Each row was made from one walk, in order. Every step used is in the known rows, and no mark comes twice. Write each row's walk.
(in the rows, 128 means zero)
Known rows:
tabusig, matu, nodo, pufog: [149 155 110 136 140 128  81 113 116 123 147 203 139 150 104 132 154 145
 116 120  70 139  97 145 110 205 141 169]
matu, nodo, pufog, tolerel, nabam: [166 115 111 112 145 142 107  76 113 115 145 198 129 169 119 120 119 151
 142 127  66 107 125 134  92 131 122 142]
tabusig, matu, nodo, zivak: [112 141 124 113 120 123  77 147 110  94 185 182 165 150  97 164 176 140
  91 125 108 153  76 121 107 166 171 162]
nodo, zivak, limibav, tolerel, matu: [160 163 148 123  78 134  58 111 123 110 182 163 175 179 122 174  81 124
  87 145  92 146 105 182 118 111 157 182]
tabusig, matu, pufog: [141 160  91 148 138 159  97 132 144 149 137 104 132 127 103 141 138 138
 125 138 148 132 123 131 118 192 164 138]
nabam, matu, nodo, pufog, tolerel, limibav, zivak: [182  98 188 114 108 108 103  85 133  84 145 186 123 170 140 111 111 151
 171 139  51 118  92 178 115 121 159 203]
tabusig, pufog, tolerel: [164 101 118 132 158 130 117 107 133 151 136 169 126 133 100 153 132 137
 138 143 167 114 150 140  80 124 130 130]
nodo, nabam, tolerel, matu, pufog: [160 146  43 124 150 182  74  79 142 141 163  99 164 167 125  94 132 147
 139 158  91  95 123 109 119 152 174 148]
nabam, matu, pufog, tolerel, limibav: [186 115 142 117 126 148 119  87 149 132 131  87 108 139 136 111 119 139
 140 138 141  88 157 155 136 117 181 153]
zivak, limibav, tolerel, nabam: [160 163  99 111  78 164  98  86 119 121 120 162 137 160 129 135  52 120
 128 150  97 147 136 154 103 113 171 135]
nodo, zivak, limibav, tolerel, matu, pufog: [168 156 146 139  92 164  76  99 144 121 179 134 159 174 121 194  85 148
  87 149 102 136 128 173 120 139 170 192]
zivak, limibav, tolerel, matu: [166 179 128 117  74 132  73  93 126 123 141 157 163 154 144 141  62 121
 119 153 102 142 123 171 118 128 151 153]
tabusig, matu, nodo, pufog, tolerel, nabam: [170 151  69 114 137 141  58  87 110 123 156 202 152 171  99 121 126 140
 143 137  77 124  97 142  80 166 144 144]
tabusig, pufog, tolerel, nabam: [170 108  71 122 147 161 104  93 137 155 134 156 132 145 100 133 110 137
 148 143 158 122 150 124  68 108 148 124]
pufog, tolerel, matu: [156 135 124 116 120 112  79 104 132 124 155 126 167 140 137 125 111 118
 139 149 143 114 120 143 114 109 112 120]
tabusig, pufog: [155 111 106 138 151 151 125 125 143 155 127 154 116 130 110 143 138 146
 123 127 147 136 147 127  99 145 143 147]
pufog, tolerel, nabam, matu, nodo, tabusig: [139 150  88  91  81 126 114  48 105  66 157 151 151 182  69 122 116 182
 127 156  70 105  98 118  72 103 171 148]
tabusig, pufog, tolerel, limibav, zivak: [177  73 161 131 122 134  97 110 138 130 135 159 118 143 128 141  96 126
 186 154 143 148 134 164  94 103 153 159]
tabusig, matu: [136 167  92 128 121 130  80 138 125 135 140 136 150 129 107 126 133 113
 125 132 140 148 105 134 116 165 148 126]
nabam, matu, nodo, zivak, limibav, tolerel: [141 157 164 104  81 126 110 102 118  74 168 207 160 176 114 175 115 157
  68 134  73 129  90 168 100 124 206 191]
tolerel, nabam: [131 135  81 117 113 161 113 112 132 132 130 118 135 139 127 110 108 130
 137 130 119 135 129 110 119 113 142 124]
nabam, matu: [140 146 113 118 116 127 131 123 146 126 129 112 138 132 121 109 129 139
 114 128 129 115 114 137 128 125 162 144]
nodo, nabam, matu, pufog, tolerel, limibav, zivak: [184 113 162 114  93 161  98  87 150 109 140  86 133 180 118 101  92 145
 180 176  92 123 106 157 114 118 180 163]
tolerel, matu, pufog: [151 142 112 141 125 159 106 109 162 140 149  82 139 130 138 127 123 152
 124 140 131 120 137 124 142 158 140 151]
pufog, tolerel: [142 116 141 117 135 108 121 113 119 127 133 141 137 133 122 137 118 118
 145 140 148 105 130 144 107 107 113 113]
limibav, tolerel, matu, nodo: [134 168 125 109 110 117 100  78 126 107 159 184 159 144 147 146  94 158
 145 156  90 119  89 130  94 145 169 160]

Write each row's walk:
[160 130  73 122 162 134  79  72 125 120 169 200 165 162 150 105 152 152
 131 122  50  87 108 127 121 154 156 188] -> nabam, tolerel, matu, nodo, pufog
[136 179  82 138  94 121  75 110 102 109 152 131 143 161  55 149 122 140
 118 154  96 145 100 139 103 159 139 144] -> nodo, tabusig, matu
[174 101 168 124 101 139 119 100 164 111 131  85 118 145 139 124  97 140
 181 154 131 113 124 165 125 113 184 170] -> nabam, matu, pufog, tolerel, limibav, zivak
[178 180  85 119  87 194 119  68 158 130 119 117 135 159 119 135  60 154
 118 150 103 117 138 162 109 137 215 163] -> zivak, limibav, tolerel, nabam, matu, pufog
[144 143 129  89 108 128  74  80 106  98 170 167 178 170 116 104 130 154
 132 167  81 131  89 111  87 139 127 118] -> pufog, tolerel, matu, nodo, nabam
[153 189  93  95  39 145 105  35  99  58 133 186 143 199  74 141  65 181
 102 163  31 134 101 147  80 125 209 175] -> zivak, limibav, tolerel, nabam, matu, nodo, tabusig
[161 167 109 141 128 154 105  80 164 148 153 117 140 141 139 162  79 154
 152 163 118  99 122 144 114 154 166 167] -> limibav, tolerel, matu, pufog
[197 108 159 104 134 118 103  70 118 108 141 182 114 166 135  99 135 148
 131 118  61  91 126 175 126 131 160 184] -> nabam, matu, nodo, pufog, tolerel, limibav
[132 180 118 116  86 110  92  44 105  76 175 186 150 175  98 166  83 177
 135 172  46 117  88 133  84 140 161 178] -> limibav, tolerel, matu, nodo, tabusig
[119 157 105 110 119 122  92 125 111 104 144 172 151 131 110 128 153 137
 118 132 117 150  93 113 103 180 167 130] -> tabusig, matu, nodo
[168 146 121 124 150 112  70 100 109 120 156 213 147 162  99 144 145 137
 135 135  89 115 100 164  88 180 130 149] -> tabusig, matu, nodo, pufog, tolerel
[157 144  76  97 114 143 109  94 140 126 138 114 154 151 117  99 105 131
 144 143 137 100 110 135 101  87 162 122] -> pufog, tolerel, nabam, matu
[188 172 105 108  89 161 103  52 128 107 129 215 135 190 122 122  76 164
 109 131  29 119 112 172 102 151 195 196] -> zivak, limibav, tolerel, nabam, matu, nodo, pufog
[184 107 128 103 111 125 103  46 106  88 150 184 107 177  71 136 132 185
 119 152  87 114 137 146  84 117 193 184] -> nabam, matu, nodo, tabusig, pufog, tolerel, limibav
[140 135  82  93 101 143  40  93  97  81 155 180 169 176 134  83 133 126
 184 164  55 160  61 121  97 156 222 163] -> tabusig, matu, nodo, nabam, tolerel, limibav, zivak
[177 110 140 143 164 118 107 104 125 142 141 165 124 157 114 138 119 132
 141 131 100  92 134 175 112 127  87 150] -> nodo, pufog, tolerel
[157 149 100 137 144 139  86 116 139 145 142 121 141 135  99 152 134 128
 142 151 169 112 129 145 100 168 146 121] -> tabusig, matu, pufog, tolerel
[160  82 184 136 117 136 117 107 146 113 131 102 111 142 145 139  93 129
 192 159 132 127 138 156 125 112 148 152] -> matu, pufog, tolerel, limibav, zivak
[151 169 110 122 112 124  88  90 143 136 157 142 156 145 142 146  72 131
 150 161 110 119 104 152 105 127 153 157] -> limibav, tolerel, matu
[146 143  52 116 145 134  77  99 133 132 158 127 176 139 153  99 134 120
 142 138 118  98 116 121 124 116 162 148] -> nabam, tolerel, matu
[152 161 146 120  94 133 111 101 115 118 116 176 133 148 133 157  72 119
 119 144 105 139 133 175 111 126 152 139] -> zivak, limibav, tolerel
[130 167  39  97 143 144  60  92  93 105 158 190 181 168 106  97 166 137
 133 150  78 124  79 100  85 177 203 130] -> tabusig, matu, nodo, nabam, tolerel
[170 183  84 102  65 163 101  77 137 119 119 150 147 161 123 121  52 131
 120 145  97 131 120 163  99 112 202 153] -> zivak, limibav, tolerel, nabam, matu
[134 155 124  96  99 143  83  93 110 100 161 157 166 164 122  95 136 161
 114 150  64 150  86  94 110 158 142 134] -> tolerel, matu, nodo, nabam
[135 145 128 110  92  97  87  63  96  66 172 162 159 170  87 144 122 170
 125 166  80 116 103 125  89 121 123 146] -> pufog, tolerel, matu, nodo, tabusig
[127 149  84  91  99 152 127  92 134  97 136 140 146 143 125  93 131 165
 120 127  96 124  99  97 106 127 197 141] -> tolerel, nabam, matu, nodo
[152 104  84 105 150 135  95  95 114 125 136 135 125 143 163  94 133 108
 152 124 112 101 151 133 147 102 183 149] -> nabam, tolerel, limibav
[163 171  65 120 121 184 132  66 172 147 136 105 126 151 121 140  72 165
 152 155 115  80 119 138  96 134 220 165] -> limibav, tolerel, nabam, matu, pufog
[171 161 102 120  85 195 103  88 150 120 161 124 145 185 104 169  82 158
  87 143  94 122 123 165 112 120 222 193] -> nodo, zivak, limibav, tolerel, nabam, matu, pufog
[164 115 120 114 143 126  89  86 132 125 163 198 153 135 119 139 139 164
 127 148 142 123 121 118  73 140 147 145] -> tabusig, pufog, tolerel, matu, nodo
[124 141 130 101 117 121 143 112 135  93 135 152 141 133 128 113 149 162
 109 125 104 115  98 114 114 145 180 147] -> nabam, matu, nodo
[191 132 124 138 140 122  68  93 135 145 163 154 155 164 123 121 109 130
 140 134  90 102 123 175 118 127  87 160] -> nodo, pufog, tolerel, matu
[141 137  94  81 108 134 119  80 127  90 141 151 154 152 120 105 128 154
 137 140 116 106 101 112  83 103 179 125] -> pufog, tolerel, nabam, matu, nodo
